Each row was made from one path, in order. Every step used is in the known rows, and no mark comes twice. Write each row's path.
In the rows, 128 means zero.
Known rows:
punin/zurak/bivog: [142 153 137 142 135 130 140 157 121 150 117 159 164 139 136 125 135 158]
zurak/bivog/vaviz: [147 110 106 155 156 132 152 135 115 107 127 152 128 117 138 150 121 119]
punin/sekez/bivog/tevaz: [167 115 118 151 120 135 101 168 124 143 116 109 136 156 142 129 151 143]
reta/tevaz/bivog/vaviz: [124 126 130 119 107 129 156 143 126 147 146  97  94  92 136 130 111 108]
pobo/sekez: [136 107 139 133 153 119 107 176 125  75 145 144 137 135 131 118 118 147]
sekez/reta/tevaz: [128 112 129 112 152  93 115 151 127 123 125 106 138 149 130 136 140 110]
reta/tevaz/bivog: [121 132 163 110 111 113 154 141 135 182 131  84 108 109 141 124 122 137]
tevaz/bivog/vaviz/punin: [114 105 126 125 145 145 145  68 131  99 140 130  89 101 124 138 107 104]
sekez/reta/tevaz/bivog/vaviz/punin: [ 96 120 124  95 131 124 128  83 133 130 125 120  87 125 120 150 122  76]
zurak/bivog/tevaz/punin/vaviz: [124 140 131 152 119 137 129 114 124 182 106 117 174  95 133 148 131 140]
pobo/sekez/reta/tevaz/punin: [ 91 129 142  98 134  93 109 162 132 124 138 123 141 139 124 127 125 122]
reta/tevaz: [136 127 155 121 130 104 134 155 133 126 135 101 133 121 131 121 127 140]
pobo/tevaz/punin/vaviz: [113 135 153 127 125 128 131 142 132 137 134 100 193  87 112 116 115 131]
sekez/bivog/tevaz/punin/zurak: [125 141 136 143 116 127 125 135 120 208 120 116 142 130 132 123 151 170]
zurak/bivog/vaviz/punin/sekez/reta/tevaz: [123 153 109 110 122 133 111 119 137  84 107 161 131 156 118 154 131  80]
vaviz/punin/sekez/reta/tevaz/bivog/zurak: [106 148 121  90  80 130  99  85 134 140 117 122  96 150 120 109 134 110]
pobo/sekez/bivog/zurak: [148 117 131 143 141 121 117 173 118 142 124 170  90 158 133 114 142 170]
vaviz/punin/sekez/bivog/zurak: [154 135 128 134 129 140 117 100 136 104 114 165  92 165 116 111 141 147]
bivog/vaviz/punin: [129 102 119 135 164 137 125  78 129  42 144 147 110 115 113 135 112 109]

Which path is each row?
[140 117 103 131 136 153 111 101 134   5 153 150 128 124 111 121 107  97] | bivog/vaviz/punin/sekez
[129 105 137 149 144 114 134 115 123 198 115  97 122 126 139 140 147 159] | sekez/bivog/tevaz/punin
[133 105 117 136 119 129 141 100 113 163 137 114  94 112 140 103 124 150] | tevaz/bivog/zurak
[117 100  83 131 120 123  79 114 116 108 135  92 171 139 131 122 138 110] | bivog/tevaz/punin/sekez/reta
[140 138 111 138 132 154 128 104 134  54 122 173 132 132 121 141 115 107] | zurak/bivog/vaviz/punin/sekez
[139 150 126 124 107 128 164 166 139 126 140 119 115 118 124 128 121 110] | reta/tevaz/punin/sekez/bivog/vaviz
[120 135 141 116  83 118 142 121 122 194 132  98  85 108 138 102 128 154] | reta/tevaz/bivog/zurak
[146 128 135 136 147 123 159 148 139 126 132 122 135 140 132 122 127 133] | tevaz/punin/sekez/bivog
[174 121 130 140 154 129 140 177 135 107 124 132 132 159 137 125 137 130] | punin/sekez/bivog
[118 120  92 137 118 123  97 116 117 158 107 114 175 147 141 143 146 120] | zurak/bivog/tevaz/punin/sekez/reta
[128 126  87 105  99 136 125 163 125 107 143 103 118 128 132 130 118  62] | punin/sekez/reta/tevaz/bivog/vaviz
[150 115 151 137 170 116 129 196 131 127 122 157 113 160 137 136 135 153] | pobo/sekez/bivog
[125 122 112 120 116 162 132  91 135  62 147 132 105 112 121 123 103  91] | tevaz/bivog/vaviz/punin/sekez
[129 138 145 140 125 138 108 174 131 169 118 133 143 119 125 141 135 143] | pobo/sekez/bivog/tevaz/punin/vaviz
[112 119 132 152 124 117 128  97 118 199 110 106 148 111 145 142 138 166] | zurak/bivog/tevaz/punin
[108 133 161 116 123  98 152 125 137 145 142  91 135 102 127 118 119 144] | reta/tevaz/punin
[112 134 122 138  99 130 103 114 113 157 141 104 168 107 128 105 134 165] | bivog/tevaz/punin/zurak
[129 136 152 126 119 122 141 171 136 166 122 103 162 138 128 114 134 150] | pobo/tevaz/punin/sekez/bivog
[122 164 157 128 138 135 130 102 134 132 106 178 148 146 121 133 136 159] | vaviz/punin/zurak/bivog
[129 122 126 143 161 137 142  80 129  90 116 169 114 122 123 155 121 121] | zurak/bivog/vaviz/punin
[113 141 124 119 117 159 137  88 127 106 144 150 108 107 116 122 111 113] | tevaz/bivog/vaviz/punin/zurak
[133 102  77 122 158 143  92  96 128   4 142 155 133 151 110 135 119  66] | bivog/vaviz/punin/sekez/reta
[102 171 149  99  81 149 138 108 136 137 140 134 101 103 114 120 114 118] | reta/tevaz/bivog/vaviz/punin/zurak
[161 107 121 151 153 117 142 133 117 157 118 143  92 147 134 119 147 161] | sekez/bivog/zurak
[ 99 175 140 107 115 104 142 146 127 199 108 138 165 141 127 135 142 133] | sekez/reta/tevaz/punin/zurak/bivog
